Each row was made from one small tree. Brackets hold a mark, then the marks that hang from it, in alphabetical order. Every link used is in the known rows. Write each row's tree.
Known rows:
[betakub mozal]: [ -9  16 -22  34  11   1  11  32  25   6  13  -8  -4  -1   8  -6  -8 -16
  -7  12 -12  17  13 -20  30  18 -16 -13   6  19 -38  -2 -42   1  -9  13
 -19  -6 -14 -29  33]
[rekad [remo fitedut [zovek vuvo]] [resus pudak]]: [ -7 -19   1  -3  25 -13 -11 -26 -29  -1 -20  21  -5  29 -16 -14 -16  16
  10 -21  18  22  22  27   3 -31  11  20  -1 -35 -27 -33 -43   8 -53 -10
   8  31  23  26  13]
[tava [gadal lenonob] pudak]: [ 26  -2 -16  11  15   0  -4  24  -2  33   8  23 -16  36  56  13  14  -6
  26  11 -57  10  17 -40  32 -28 -30 -30  31   0 -49 -30   2  10  11  14
 -18 -14  -5  16  -8]
[remo zovek]: [-13 -11  -9  27 -11  13 -11   5  12 -15  -8   9 -17  32  10   4   4  -2
   1   4 -15  30   4  -4  16  11 -16 -10   5  -4  -8  -6 -29  12 -18 -10
 -22   0  -7  -5  -3]
[remo fitedut pevo [zovek vuvo]]: [-17 -32  -5  18 -10 -13 -21 -32 -33 -37 -16  23 -46  52   0  -9 -27  27
  -1  -4  -5  29  33  13 -33  -7  -4 -13  22 -65   9 -14 -30  44 -45 -24
  -9 -13   0 -11 -10]
[zovek vuvo]: [ 21 -17 -27  27   2  -9  -2  11  10   0  13  19 -12  23  14  -7  -5 -15
   0  13 -19  22  17 -22   1  -1 -14   7   8 -19 -29 -18 -55   4 -16  -1
 -10 -22 -13 -11  31]
[mozal batu betakub rekad [ridafut resus]]: [  9  20   5  -9 -23  22  23  10  -6  -9  -7 -27  12 -30  22  13  13   1
 -16   7  -6 -17 -29   3 -22  32  -9   4  -4   1  44  15  64 -31  44   3
  -3   6  -6   8 -31]
[linuf gadal]: [ 11 -10 -22   1  -9  -9 -12   9  18 -14   4   9  -7  29  26   1  11 -20
   9   2 -16  33 -12 -23  18  -9 -23  -7  19   2 -13  -4 -40  23  -1   0
 -17  -9 -25 -24  22]
[remo fitedut [pevo resus] [zovek vuvo]]: [  4 -42  -1  17 -21 -27 -18 -33 -30 -28 -11  28 -37  48   3  -9 -21  11
   0  19  -2  13  16   7 -54 -14  11 -15  19 -58   7  -7 -20  38 -45 -16
  -2 -32  10   6 -34]
[betakub [mozal batu [rekad [remo fitedut] resus]]]: [-23  42  14 -11   2 -10   1  12  16  -9  -1 -20   3 -44 -41 -14 -29  -7
  12  -6  26  -5   6 -21   9 -14  17   8 -14  11 -12  17  -7   0  11  18
  37  36  10  -6  15]
[mozal batu betakub [rekad remo] [ridafut resus]]: [  3  26  16 -21  -9  13  11   7 -13   0  -7 -35  19 -37   0   3  21   5
 -15   3  12 -19 -29   1 -16  15  11  13 -23  11  43   8  66 -42  42  13
  10  13  -7  24 -18]
[betakub [mozal batu [rekad remo] ridafut]]: [-12  35  14 -13  10  -9  28  12  23  14  16 -22   4 -48 -11  -5  -7 -25
  -2  -4   9 -33 -20 -27   1  10  16  15 -30  21   8  18  25 -26  42  19
  10   5   3  -9   4]
[betakub [mozal batu [rekad resus]]]: [ -3  26   2   3  -7   2  22  22  40   3   8 -21   6 -38 -12  -1 -16 -19
  17   7  -4 -13  -3 -29  15   4 -18   0  -1  23 -20  30 -16   2  27  10
  18  24   1 -30   8]
[rekad [remo pevo] resus]: [ -5   1   9   2  -7 -19 -35   1  14 -20  -6 -13  13   5 -47 -12  16  17
  29   9  13  22  16  -6  27 -14  15  -3  -1  19 -15  10 -53  32 -25   8
  19  -8 -18  -1  31]
[ridafut [resus pudak]]: [ 19   4 -34  26  12   6  -6  22 -11  18   1  -5   4  23  16   2   2   3
   0  -1   2  31  11  35  31  11 -24 -11  24   5 -33 -21 -26  -8 -19  -3
 -23   1   1  14  22]
[mimo tava]: [ 11  -9 -24  35 -10   7 -39  20  15   5  19  10  18  12  29   9   6 -14
   7  23 -18  12 -12 -27  24   3 -30  -3   5  27 -12   2 -46   9 -18 -15
 -19  -7 -11 -20  29]
[mozal batu betakub [rekad [remo fitedut [pevo resus] zovek]]]: [-19 -12  40 -21 -36  20 -25 -26 -21 -32 -20   5 -18  10 -24  12   0  10
  -8  -6  21 -16 -23   0 -50 -20  32 -16  -9  -8  66  27  54  -3  15 -12
  25  -8  10  17 -51]
[mimo lenonob [tava gadal pudak]]: [ 34 -24  -5  22   9   2 -42  19 -28  39  35  34  13   5  75  18  24  -5
  18  36 -57  -4  -2 -58  42 -31 -47 -20  26  33 -34 -28 -18  26 -17  -7
 -32  -5   3  -4  24]
[rekad [remo fitedut pevo [zovek vuvo]] [resus pudak]]: [-14 -31  10  -8  14 -19 -23 -43 -42 -12 -25  18 -18  41 -31 -12 -17  36
  14 -23  20  22  33  41  -9 -35  17   4   9 -41 -13 -20 -40  32 -59 -18
  12  17  19  15   7]
[mimo lenonob tava]: [ 27 -15 -14  27  -1   2 -58  23  -3  11  42   7  13  -3  36  -4  25   0
  11  44 -28  20 -13 -32  39   1 -34 -10   9  30 -12  -1 -33  15 -31 -11
 -23 -19  -1 -14  24]
[betakub [mozal rekad]]: [ -9  14 -20  10   7  19   5  27  30  11  14 -12  -6   1   8   0   4 -13
 -20   3  -7   3  13 -21  22  10 -36 -10  -1  20 -19   5 -16  -1  15   9
 -11  -2 -17 -35  24]
[zovek [remo fitedut] vuvo]: [  3 -37 -29  19  20 -19  -2   0 -11 -16  22  34 -23  23  -5 -19 -22 -13
  -5  -7  -4  33  44 -14 -16  -1  17   8   9 -51 -37 -29 -23  -1 -35  -2
   2 -22 -17   7  23]
[betakub [mozal rekad [ridafut [resus pudak]]]]: [  8  20 -21  -2  30   8  35  12  -9  37   5 -25   9 -13  28   3  10   3
 -29  -6   5 -12   3  38  17  30 -35  -3   1  13 -16  -8  28 -21  12   6
 -22  11   3  -4   1]
[remo fitedut [zovek vuvo]]: [-13 -22 -17  24  -2  -7  -6 -15 -22 -25 -12  27 -37  41  16 -11 -25  11
  -7  -1 -11  32  25  -1 -18  -4  -8   0  14 -57  -8 -28 -30  19 -38 -16
 -13   1   6   0  -3]
[mozal batu betakub ridafut]: [  1  17   8  11 -24  12  25   9  20 -12  -2   4  15 -25  18  14  -4 -18
   1   6 -23 -13 -33 -17 -13  28  25   7  -4   7  35   9  30 -25  33  -3
 -12  -2  -3  -3 -14]
[tava pudak]: [  5   3 -19  29   2   7   0  22  19  23   6  16   9  14  25  12   3 -22
   8   2 -23  11  18 -22  23  -9 -16 -16  26  19 -33 -12 -32  11   3   6
  -9  -8  -6   7  14]

Write each row's tree:
[-19   7   7  -2 -10 -21 -41 -10  -4 -36 -15  -2   4   9 -53 -18  -8  29
  26   0  23  29  28   4  14 -15  30  -6   6  -4  -4   5 -40  41 -35   3
  24   2 -10   5  23]  [rekad [remo fitedut pevo] resus]
[ -6  13  15 -12 -13  37 -10  19  18  -1  -1 -10   8 -13 -14  13  15 -15
  -6 -10   5  -6 -19 -30   0 -10   6   7 -18  27  31  15  19 -32  43   6
  12   5 -13   0  14]  [mozal batu betakub [rekad remo]]
[ -4 -42  -4  22  -8  -9 -12 -21 -14 -20  -5  13 -41  51   8  -4  -2  15
   3   3 -20  19  21   3 -17  -7 -17  -9  15 -42  -3  -8 -42  35 -30 -18
 -15 -20 -11 -17  -4]  [remo pevo [zovek vuvo]]
[ 12   7  17 -28 -13  29  30  -2  19   7 -13   6  35 -28  10  25   8 -11
   7 -13  -9 -34 -32  15  -4  11   0  18  -6  23  33  16  44 -24  44 -11
   6  22  13   1 -21]  [mozal batu betakub [rekad [resus pudak]] ridafut]
[-16 -21  16  -5   8  -2 -25 -21  -4  -3 -19  -1   2  30 -31   2  14  24
  23 -17  14  17  13  39  29 -22   5  -5   3  12 -13  -1 -41  25 -36 -11
   4  12   7  11   5]  [rekad [remo pevo zovek] [resus pudak]]
[ 27 -63 -20  10  17 -28  -9 -20 -28   6  25  46 -23  42 -11  -8 -19 -14
   4  -6   6   7  30  25 -38 -17  32  -7  27 -41 -30 -17  -9   9 -42 -13
   7 -51   3  23  -5]  [zovek [remo fitedut [pevo [resus pudak]]] vuvo]
[  1   1  -5 -17 -13  40  13   7  22  -4  -8   3  18  -1  22  16  31   2
 -29   1 -15  -8 -16 -12  -6  24 -12   6 -13  18  41   4  41 -19  34  -3
 -16 -12 -23  -8  -5]  [mozal betakub rekad ridafut]
[-23  17  31 -31 -26  14  -9 -22 -12 -32 -16  -3  -5 -16 -23   9  -3  19
  -6 -16  14 -22 -17  -1 -37   5  40   2 -14 -10  80  20  65  -5  33  -8
  18  -5  -3   3 -20]  [mozal batu betakub [rekad [remo fitedut pevo]] ridafut]
[-18  26   0 -31  33  -4  18  -7   0  21 -10  -3  26 -29 -20  -7  -5  12
 -10 -19  29 -16   5  21  18  -2  15  16 -20  15 -11  -8  19  -9  -3  11
  14  31  13   4  11]  [betakub [mozal [rekad [remo fitedut] [resus pudak]] ridafut]]
[-10   7   3 -32   9  38 -19   3  -5   4 -24   5  30   7 -24   9  17  19
 -12 -25  25  10   8  20  20 -20   4   8  -8  20  12  -7  11 -16   0  -5
  16  30  -3  14  25]  [mozal betakub [rekad [remo fitedut] [resus pudak]]]
[  2  -6  28 -20   0   4  29 -21 -43   0 -14 -26  -8 -19  14  -1  16  14
 -25  -1   8 -19 -23  11 -45   6   0  26 -29 -33  41 -10  59 -38  22   6
   2  21   4  25 -39]  [mozal batu betakub [rekad [remo [zovek vuvo]]] [ridafut resus]]
[  7  25   6 -15  10  -1  45   3  29  26   4  -7  21 -46   4   9 -15 -23
  12 -10  -2 -41 -23  12  12  14  -4  13  -4  23  -7  20  20 -12  33   1
   7  27  21 -16 -10]  [betakub [mozal batu [rekad [resus pudak]] ridafut]]
[ 26 -58  -4  15  -2 -12  -5 -27 -20  14   0  29 -22  56  17   7   1  -7
   4   5  -8  -2   2  27 -29 -20  -6 -11  20 -28 -13  -9 -31  18 -34 -21
 -15 -33  16   6 -26]  [remo [pevo [resus pudak]] [zovek vuvo]]
[  5  -2  -2 -12 -18  44  -6  16  28 -13 -13  -8  29   2  -1  13  34   5
  -8   6  -7  11   2 -14  14   3 -27   1  -3  27   7  12  -4  -3  20   2
   6  12 -24 -15  10]  [mozal betakub [rekad resus]]
[  4  11  -9 -17  23   5  38   4  26  27   0  -6  29 -23  10   4   9  -7
  -4  -8  -1 -23  -2  18  25  17 -19   8  -5  30 -21   5   5  -4  13   4
  -5  19   7 -16   3]  [betakub [mozal [rekad [resus pudak]] ridafut]]
[ -5  33   2  24  -1 -21  41  15  30   4  15 -10   1 -41  10  -5 -31 -29
   8  10 -16 -20 -20 -20   0  32  18   3  -2   7  -8  12   3 -12  21  12
 -10   1   9 -19  -4]  [betakub [mozal batu ridafut]]
[ 34 -65 -11  19   5 -34  -7  -7  -1  -1  37  23 -15  24 -11 -12   6 -24
  10  24  -7   7  23 -13 -32  -9  20  -5  10 -23 -34  -3 -26  11 -30   4
   9 -67 -21   5  -4]  [zovek [remo [pevo resus]] vuvo]
[ -5  44  11  -8  15 -21  27  12  -4  16  10 -48   3 -56  -6 -12  -4  -6
  -9   6  18 -23 -15  -4   1  19   6   9 -23  10   0  11  39 -28  31  27
   8  17   5   8  -5]  [betakub [mozal batu [rekad remo] [ridafut resus]]]
[-18 -16  16   5 -20 -20 -41 -23 -20 -30 -12  10 -19  35 -29 -12  -3  17
   6   8  23  18   3   8 -20 -17  38 -21   0 -14  15   5  -7  26 -39  -4
  10 -22   6  25 -23]  [rekad [remo fitedut [pevo resus] zovek]]
[ 21 -51   7   3  12 -17 -15 -30 -27  20   3  22 -16  47  -5  -2   9  -1
   4   1  10  -3   1  25 -21 -37  15  -1   1 -15 -13 -12 -34   6 -39  -7
  -3 -29  14  21 -10]  [rekad [remo [pevo [resus pudak]] [zovek vuvo]]]
[ -7  15  -4 -30  15  29   1  -5 -39   9 -21 -10  22  -2   4   3  20  34
 -38 -23  29   1  -4  45  -4  11   7   7 -10   1  37 -23  65 -37   7   0
  -5  20   1  35  -3]  [mozal betakub [rekad [remo fitedut]] [ridafut [resus pudak]]]
[ -3 -36  10   5  -7 -34 -26 -36 -36 -22  -6  20 -31  38 -18 -19  -9  15
   1  11  17  12  14   2 -43 -30  33  -7  -1 -46   3 -12 -20  25 -45  -6
   8 -27   8  22 -21]  [rekad [remo fitedut [pevo resus] [zovek vuvo]]]
[ -4  19  -3 -11   6  -3  31  10  33   5  -1 -15  23 -35   1  -6  10  -3
  -3  13  -4 -18   0 -11  15  23 -16   8 -14  22 -16  11   2   5  14  17
   2  12  -9 -24   1]  [betakub [mozal [rekad resus] ridafut]]
[ -6  19  28 -31  13 -17  19 -13  13  19   4 -19  16 -48 -33   2  -6   2
  19 -17  20 -45 -12  20   5  -8  17   9 -14  28   4  25  18   2  24   6
  22  16  17 -11  -5]  [betakub [mozal batu [rekad [remo pevo] [resus pudak]] ridafut]]
[  2  -8   5  -6  10  -6 -30  -4   6   5  -7   0  19  16 -37   1  14  16
  28 -10  14  16  17  26  37 -23  13  -2   7  26 -24   3 -51  22 -26  -1
  10  -2  -3   6  36]  [rekad [remo pevo] [resus pudak]]
[-13  23  -1 -15  24  -2  18  13  22  19  12 -18  13 -25  -3  -6  17  -7
 -22   0   9 -18  -2 -19  15  12   0  12 -32  26  -4   1  11 -18  20  22
  -4  -2 -13 -12  17]  [betakub [mozal [rekad remo] ridafut]]
[ -9  48   2 -15  27 -14  25   1 -29  22   0 -25   0 -41  -6  -8 -28   6
 -14 -21  36 -22 -10  35  -3  10  13   6  -9  -6   6  -6  53 -31  15  12
   8  32  27  20  -8]  [betakub [mozal batu [rekad [remo fitedut]] [ridafut [resus pudak]]]]
[ -5  29   1  -1  -2   0  37  13  30   6  13 -12  -1 -41  13   4 -17 -27
  -5   2 -10 -31 -18 -22  -3  27  -5   7 -10  11  10  21  28 -13  44  10
  -4   3   6 -23 -12]  [betakub [mozal batu rekad ridafut]]
[  6  15  18 -23 -28  23  25   2  28 -17 -11  -9  30 -42   0  13  10 -10
   7   7 -11 -28 -32 -14 -16  20   5  16 -11  17  38  24  42 -14  49  -2
  14  16  -4  -5 -28]  [mozal batu betakub [rekad resus] ridafut]
[  2   6   1   1 -27  44   2  21  25  -9   1  -1   1  -5  11  20   5 -19
 -10  -6 -15  -5 -18 -26  -6   4 -14  -2   0  15  34  19  23 -20  48  -7
   1   0 -12 -16  -2]  [mozal batu betakub rekad]
[-34 -14  -2  18 -24   1 -32 -19 -17 -47 -23  14 -38  48  -9  -3 -18  30
   3  -9  -1  37  23  19  -8   6   2 -26  22 -35  23   0 -15  43 -36 -26
 -13  -8   0 -10 -13]  [remo fitedut pevo zovek]
[  5  37   3 -13  29  -9  33  10 -11  40  11 -36   9 -44   2  -1  -7  -8
 -11 -15  23 -31 -19  26  10   8   2  10 -16  16  -8   1  40 -40  27  18
   3  20  20  13  -2]  [betakub [mozal batu [rekad remo] [ridafut [resus pudak]]]]
[ 17  25  -4  -3 -20  -6  14   8  -1  -7   1 -21   1 -30  15   2  -2  -5
   6  12  -1 -13 -21   4 -13  27 -10   7   2  -9  23  16  43 -10  35   4
  -2  -2   5  13 -26]  [mozal batu rekad [ridafut resus]]
